Each row was made from one path, in order. Every step used is in the known rows, and no mark comes twice. Write each row's path.
Known rows:
V -> E -> N: [ 43 -42  14 -32 -22   1  27 -10 -10 -14   9 -13   9 -51 -39  -7 -14  -3
 -18  16   8  41  23 -19  33  18  38   5   8  47   6  -8   8  29  -5   9
   4 -37 -25 -23  29]
N -> J -> V -> S: [ 12 -55 -42 -32 -28  15  30  15 -23  17  34 -34  -6 -21  -1 -19 -14  -6
  28   1   5  38  32  23  -2  30  10   8  20  30  36 -27  61 -31 -17  23
 -12   4 -19  20  15]
U -> J -> F: [  9 -63  37 -14  -2  24   8  20 -24  19  15 -17   8  -5 -10  -3   9   2
  -1  -5  -6  34  -8   8  16 -20  25   3  15  26  10   5  15  -7 -26  36
 -16 -12   6 -29  32]
V -> E -> N -> R -> F: [ 19 -13   3 -38 -55   3   7 -13 -19 -18  12 -11 -25 -32 -30 -11 -20 -21
  17 -12  -3  30 -12   2  24  18  22   2 -31  40 -27 -15  15  -5   2  12
 -10 -37 -23 -30  14]
A -> N -> R -> F: [  2  -6  19 -30 -64  17   3  -5 -27  18  11   1 -32 -22 -23  17 -19 -30
  59 -12 -27  26  -2  10  24 -21  14 -20 -15  39 -30 -28 -13  12  15  25
 -19 -21  16  15   9]
A -> N: [ 28 -31  24 -26 -27  14  18   0 -23  29   6  -6   6 -41 -32  24 -12 -12
  16  10 -11  40  32  -7  36 -24  32 -16  28  49  -1 -17 -20  47  10  22
  -6 -20  11  17  23]
U -> J -> V -> R: [ 20 -74   9 -11 -12  23  -6   4 -35   7  23 -23 -33 -18   7   8  15  12
   5  34  17  -1   4  27   1  30  13   0  22  24  27  17  54 -16 -18  -1
  -3 -14   8   0  40]
A -> N -> J: [  6 -31  13  -9 -56  15  30  30 -21  33  21 -29  -8 -49 -38  12 -34 -26
  27  -4 -19  42  20   2  29 -27  38 -10  36  42  -8  -3  -8  43  25  45
 -17 -22 -14  35  24]
E -> N -> A: [ 36 -14   4 -36 -30  16  13  -4 -16  12 -24 -54  28 -39 -27  -8  11  -4
  34  27  17  28  11  -5  42 -15  42  -3  40  46   9  -7   7 -11   8   5
   4 -22   2   3 -19]
F -> S: [ 55 -16   6 -26 -11   1   4  15 -24  -8 -31  -3   5 -29 -37  -8 -24   2
 -12  20 -11  18  30  21  21 -14   0  -2  24  19   8 -11   3  30   3   2
   0 -14 -14   3 -14]
U -> J: [ 27 -69  32 -20 -25  33   6  15 -30  12   0  -5  -7 -33 -11   3   1   2
  -8  12   1  33   5  21  26 -25  31 -26  31  45   9  17   2  10  11  33
 -22 -36   6 -20  18]
V -> E: [ 38 -47   0 -32 -23   9  18   2 -26  -8   1   4 -12 -48 -45   0 -24   7
 -33  28 -19  42  35  -9  27  12  32  14  12  39  19  -9  21  37  -3  16
  -7 -32  -2 -18  13]
J -> V -> R -> N: [ 33 -28 -24 -11 -17  35   4 -16 -36  -6  28  -7 -42  -4 -23  23  16   6
  36  39  23   0  22  11  12  32  -9  36  14  18  23 -14  67  -2 -36 -29
  14   9  10  13  21]
S -> V: [ 24 -39   3 -22 -29  16 -12  15  -4  25 -14  20  16 -17 -36  22  -6 -17
  21  -7  10  25  33  -3  33  -8   9   6  23  14  29 -10   2  14  32  17
   9 -25  26 -22   9]
V -> S: [ 42 -49   0 -41 -21  16  15 -15 -39   4  10   0  10 -20 -11 -15  -6   2
  -1   6  16  32  51   2  21  20  10 -10   2  43  26 -27  17   5 -20  12
 -16 -19  -6  -7 -10]
U -> J -> V -> R -> N -> E: [ -8 -56   4 -21 -35  46 -20   5 -31 -15  11 -20 -63 -25 -11  15  34  -2
  46  45  27 -23  -4  57  17  29  19  13  30  20  13  31  77 -29 -27   5
   1   2  17  16  45]
J -> F: [ 25 -29  10 -26   6  16  19  13 -31  14   9 -14  20  -3 -16   4  -4  -1
   7   0  -7  32   2  -6  24  -9  10  29   1  20  20 -23  13   2 -26  15
   7   4  15 -22   0]
J -> F -> S -> V: [ 19 -10   9 -10   5 -10 -25  21   9  22 -28  11  29   6 -50   8  -8 -10
  21 -15  -3   8  23   2   9  -1 -21  29  11 -27  17 -21  15   3 -10   2
  23   3  -3 -19   8]
A -> N -> R: [ 17 -16  32 -22 -47  11   6  -8 -30  20  -5 -15 -11 -37 -38  26 -17 -28
  44  -9 -14  30  24  11  34  -9  24   7  23  55  -2  -4 -13  31  30  26
 -25 -33   2  29  13]
J -> V -> E -> N: [ 34 -49 -12 -38  -3  -3  20 -10  -1   4  23 -27   1 -41 -18   5   5   5
   5  22   2  42  17 -14  15  35  32  12  20  40  14 -22  37   2 -14  -1
  15 -15 -13 -13  46]
S -> V -> E -> N: [ 26 -45  12 -22 -29  -5  -5  -2  12   9   1   9  22 -36 -55  15  -8 -15
  -3  -6  19  32  32 -33  35  23  27   2  10  25  11  -5   8  20  17   9
  18 -41 -17 -37  39]
N -> R -> V -> J -> F: [  0 -19   8 -15   6   3   1  -4 -35   0  27 -10 -21  23 -14  -7 -13   3
  23 -14  -6   5  -8  33  13  19   2  50  -7  37  -2 -31  37 -43  -1 -14
 -10  20   8 -31   2]
V -> J -> F: [ 25 -14  14  -6  36  -4  14 -12 -31   3  26  -5   8   1  -5  -2  -5  -2
 -13  -3   3  15  21   1  15  13   5  45 -12  38  24 -21  34   0 -21 -13
  14  18  -5 -25   5]
N -> R -> F -> S -> V: [ 10  13  -2 -22 -52  -2 -41  18  -1   9 -45  26 -19  -1 -41   3 -25 -28
  50 -24  -4  -8   5  33  11  -9 -26  -3  -9 -19 -15 -19  14 -17  26   4
   3 -19   6 -13 -15]
R -> F -> S -> V -> E -> N: [ 25 -11  -2 -23 -29 -24 -28   8  28   1 -11  20   6 -26 -57  -8 -24 -12
   5  -7  -4   7  14 -11  14  19  -2 -23 -22 -11 -27 -22   5  -1   1  -9
  26 -15 -23 -31  24]
N -> J: [ 20 -38 -12 -15 -49  26  32  33 -25   7   5 -24  -5 -38 -25  -3 -35 -13
  11  -2  -1  34  10  20  27 -21  27   4  29  28  13  -2  21  17  16  34
 -16 -24  -8   5  -6]
S -> V -> R -> N: [ 22 -23   6   7 -48  36 -21 -13 -28   2   8  28 -21  -1 -63  30  -2 -12
  41  13  41 -16  38   1  27  23 -16  32  -2   5  19  -1  37  17  -2 -20
  16 -19  14  -9  12]

Write each row's path:
[ 35 -15 -29 -23  -8   0 -17   9 -29  -7   2  -6 -39   5  -2 -10  -8   9
  25  33  -9 -28  -4  31 -16  26 -36  -1 -22 -19   2 -25  56 -20 -41 -34
  32  24  -2  10   0] | J -> V -> R -> F -> S
[ 38 -17   6 -15 -21  -8 -24  21   1  14 -41  24  19 -18 -53  10 -14 -13
  14  -1   6  12  41  14  18  -9 -11  -1  27  -4  15  -8   2  18  21   1
  17 -19  -3  -6  -4] | F -> S -> V
[-12 -27 -26   0 -51  12  14  23 -24  27  58 -35 -55 -14   2   6 -23 -16
  62  10 -20  -6 -14  11  -8  19   2  -7  -7   5 -19 -23  48  -6 -19  10
   9  18   3  42  36] | A -> N -> J -> V -> R -> F
[ -2 -16  -9   7 -21  -7  -5  54  13  22 -12 -13  15  -2 -57  -2 -29 -23
  31 -32  -5   6  11  16  -2  -5 -18  32  14 -33   4 -10  31 -11   0  23
  10   4 -28   2  12] | N -> J -> F -> S -> V
[ 30 -24  18 -33 -41  -1  15 -23 -17 -22  -3 -23  -7 -52 -52  -5 -17 -16
   3  -4  11  38  13   4  30  27  34  25   4  54  -4   7  18  12  14  18
 -20 -48 -41  -9  20] | V -> E -> N -> R
[ 29 -38   7  -5 -33  18 -23  -1 -23   9  -1  16  -1  -7 -40  15 -12  -9
  16   6  28 -22  34   3  26  32  -9  19   5  -2  30   5  26  16  13 -11
  22 -23  11 -14   6] | S -> V -> R
[  1 -42  37  -2   0   1 -29  33   9  28 -20   7  15  -1 -44  -1  10  -7
  10 -13   2   9  12  17   0 -12  -4  -1  19 -14   4   5  13 -11  -7  22
   5  -8  -8 -21  33] | U -> J -> F -> S -> V
[ 16 -26  21 -23 -51  -6 -13 -12   8   1 -11   0   4 -38 -67  15 -16 -33
  22 -24  25  27  25  -6  28  36  23  25   8  31   8  10  14   7  34  14
  -6 -54 -25 -23  36] | S -> V -> E -> N -> R
[ 17 -22  11 -20 -17  -2   7 -17 -25  -9  15 -13 -14 -12 -12  -5 -15  -9
  26 -10  25  10   0  36  30  17  20  11   6  63 -17 -19   5 -38  35 -25
 -11  -3 -17 -26   3] | E -> N -> R -> V -> J
[ 37   7  11   3  50 -27   1  -9 -25 -10  -3  -6   8  -1 -28 -16 -14   4
 -24   2  -7   1  30  18  -2  14 -14  40  -5  16  10 -18  30   3 -27 -29
  16  27 -31  -8  -3] | V -> J -> F -> S
[ 20 -43   3 -21 -34   2 -17  10   0  13  -8  29   0 -31 -60  17 -15  -3
 -13  12  -6  30  47 -18  28  21  20  17  12  18  27  -5  19  31  15  13
  10 -35  15 -30  29] | S -> V -> E
[  1  -8  16   3 -18 -10  24  41  -2  29   9 -42   0 -28 -54  -4 -36 -19
  31 -14 -33  23  12  12   1 -22   7  11  16   3 -22 -14   6  27 -18  34
  -5  15 -41  47  25] | A -> N -> J -> F -> S
[ 11 -14  11   3  30  -6 -16  -6  -5  19  18  19  19  11 -23  15  -4 -10
   4 -20  14   5  31 -14  12  17  -6  47  -2  16  32 -19  32  -6  -3 -17
  26  15   8 -39  19] | S -> V -> J -> F
[ 22  -9  -8 -19 -32  -1 -33  27   5  13 -24  36  -5   1 -34   1 -21 -14
  29  -5 -10   2  14  12  14 -13 -20 -29  -6 -20  -9 -29   1  -3   9  -1
  26  -3  13 -19 -10] | R -> F -> S -> V
[ 14 -72  10 -27  -9  30   7  15 -17  22  13 -17 -16 -25  13  15  19   2
  10  22  -1  43   0  24   8  -9  31 -19  38  37  25  -1  30 -14  -2  23
  -7 -18  20  -7  38] | U -> J -> V
[ 36  -6  -7 -34 -24   3  -3  20 -23  -5 -20   8 -13 -14 -20 -18 -21  -1
   3  13 -22  11   2  25  15 -22 -12 -24  -8   2 -20 -29   1   4 -11  -3
  13  -2  -1 -16 -23] | R -> F -> S
[ 11 -54 -36 -20 -33   8  24  32 -10   5  25 -30 -31 -43 -26   0 -28   5
   3  21 -24  44  15   8   1  23  32  24  26  22  22 -10  64   5  -8  25
  -2 -12 -11  10  41] | N -> J -> V -> E
[  8 -36 -37 -15 -45  32  26  20 -12   0  29 -24 -54 -38 -54   8 -14  -1
  25  28 -13  47  18   4   6  19  26  34  22  22   9 -11  82   4 -22  18
  -5  -6  -8  19  41] | R -> N -> J -> V -> E
[  4 -39  -1 -12 -22  -5  43  22   0  -1  38 -53  12 -34 -45 -17 -28 -12
   2 -17  -2  40  -6 -18  19  21  32  34  -4  20  -6  -8  38   5 -22  35
  -1 -14 -52 -15  39] | V -> E -> N -> J -> F
[ 26 -62  -3 -37 -31   3  22  10 -12   1  26 -10  -5 -33 -35  -7 -19  19
  -9  20  -2  37   2  -2  36  11  34 -12   7  40 -15 -33  -2  -3   7   7
   3 -22   1 -38  22] | R -> V -> E -> N
[  1 -15  11 -16  12  -5   8 -13 -19  -3  34 -32   3  15  -8  -8  -9 -11
  40 -23  17  10 -16  23  19  23   9  41  -9  48 -17 -29  19 -54   1 -20
  -2  19 -16 -38  13] | E -> N -> R -> V -> J -> F
[  0 -34  19 -32 -58  14   6  16 -27  31   8 -10 -28 -20 -32  20 -21 -14
  58   1 -24  29   6  27  34 -19  29 -11  29  45 -25 -27 -21   4  37  26
 -29 -18  23  11  14] | A -> N -> R -> V
[  3 -49  34   0  -1 -16 -38  24  18  22 -16  15  -2 -16 -72  -1  -4   4
 -18   2 -16  12  23  -2 -11  13   4  10   7 -18   3  14  33  -2 -20  26
   4 -21 -20 -25  51] | U -> J -> F -> S -> V -> E
[ 32 -33  -9 -20 -40  21   1  -2 -47 -10  22   6 -30  -5  -9 -11 -19   4
   9  17   2 -15  -6   6  25  16 -15  -6 -28   8  -3 -19  24   4 -25  -8
  15  -9  10 -21 -16] | V -> R -> F
[ 13 -40  -5 -42 -51  26   2  22 -38   6  -5  -8 -23 -10 -22   0 -23  -2
  34   2  -6  25  -2  37  35 -13  15   7  21  35  -7 -26   5 -27  31  16
 -25 -16  26 -20 -13] | N -> R -> V
[ 31 -54 -24 -47  -4  17  16 -11 -26  14  21 -13   7 -15  10  -3  12   6
  16  14   7  37  44   6   3  37   5  -1  12  34  42 -42  43 -25 -29   6
  -1   6   4   5  12] | J -> V -> S
[  5 -46  -4  -6 -60  -1   9  25  21   8  15 -20   6 -49 -65   1 -35 -23
  12 -22  15  29  19 -17  30  20  31   7  14  16   4   5  26  13  27  31
   6 -37 -36 -20  41] | S -> V -> E -> N -> J
[ 25 -21  10   4   6   2 -16 -11  -8  13   0  29   5 -14 -25  18 -10 -11
   1  -7  20   8  46   3  19  15   8  21  18  32  31  -5  18  16  32 -22
  17  -5   9 -27  14] | S -> V -> J
[  2 -22 -12   3 -34  40  36  28 -24   7  36 -26 -13  -9 -50   2 -11 -15
  40 -13   3  36   1   5  23 -23  11  43   7  15  -3 -14  47  -2 -31  27
  -7   7 -10   0  11] | R -> N -> J -> F
[  0 -43 -18 -15 -39   1  27  22  -4  34  41 -37 -33 -55 -41  19 -21  -8
  22  17 -40  52  26  -8   5  18  44   9  33  31   0 -12  43  26   0  33
  -8 -12 -13  41  69] | A -> N -> J -> V -> E
[ 16 -17   5  -6   4 -24 -26  16  17   8 -19  13  10  -9 -79   4 -14   0
  -9   0 -17  10  35 -17   0  24 -11  37  -6 -24  12 -15  34  18 -23   5
  21  -8 -15 -16  34] | J -> F -> S -> V -> E
[  3 -25   3 -13 -59  39 -37   1 -22 -11 -13  15 -35 -12 -53  23   4 -20
  57  13  37 -40  30  30  46  27   0  33  12  -3  20  20  52  -6   6  -6
  25 -13  22   1  18] | S -> V -> R -> N -> E
[ 20 -13  12   4   6 -12 -31  12  -9   5 -13   2  15  16 -55   4 -15  -5
  17  -3  14 -41  24   8  -5  38 -42  44 -11 -38  19  -6  38  -1 -25 -19
  30   7 -17  -8   7] | J -> F -> S -> V -> R
[ 38  -2   7   8 -34  17 -35  -1 -14  -9 -24  29 -25  -5 -86  17 -12  -7
  33  19  34 -30  45  14  11  25 -38  25   2 -17   2   7  41  21  -4 -33
  21  -7 -18   7   1] | F -> S -> V -> R -> N
[  9 -45  37  18  -4  -2 -38  18  -5  14 -12   1   1   9 -52  -3   2  -5
   7  -3  20 -36  11  18 -12  25 -28  19   3 -31   9  24  33  -9 -22   1
  11 -10 -21 -15  36] | U -> J -> F -> S -> V -> R
[ 23 -45  -6 -14 -46   3  34  17  -8  -6  21 -44  -5 -63 -50 -15 -38  -8
 -11  -6   3  42  11  -6  28  16  40   8  15  41  -6   5  23  22   6  31
  -8 -39 -51  -5  33] | V -> E -> N -> J
[ -9 -29  15  -5 -27  10  35  37 -16  36  37 -40   4 -26 -34   9 -23 -23
  39 -17 -28  34   7  -6  18 -20  28  20  14  27  -9 -15   7  20 -13  50
  -5   2 -13  27  29] | A -> N -> J -> F
[  5 -36  -4 -10 -21  16  35  39 -25  14  23 -39   8 -13 -25 -11 -26 -15
  18 -20  -9  33  -3   7  15 -14  19  32   8   9  13  -9  36  -3 -18  39
  -4  -2 -11  -2   6] | N -> J -> F
[ 19 -18  19 -12   8 -34 -16   6  28   7 -11  -5  32 -14 -77   0 -10 -11
  -1 -13   6  16  25 -23   8  30  -6  28  -8 -14  -1 -13  22   3 -22   0
  29  -8 -42 -26  41] | J -> F -> S -> V -> E -> N
[ 25  13  -7  -4   3 -19 -37   1   0   1 -13  43 -13   3 -28  -1 -24 -10
   5  -6  -6 -14  28  16   0   8 -26 -10 -15   0  -7 -24  22  -4  13 -35
  31  14  -2 -26  -4] | R -> F -> S -> V -> J
[ 33 -45 -20 -36  -6   5  10  -1 -15   7  10  -7 -17 -37 -22   8  -1  18
 -11  35 -23  43  24  -5   6  26  26  21  18  30  30 -21  50  12 -15   7
  10 -10  15  -7  39] | J -> V -> E
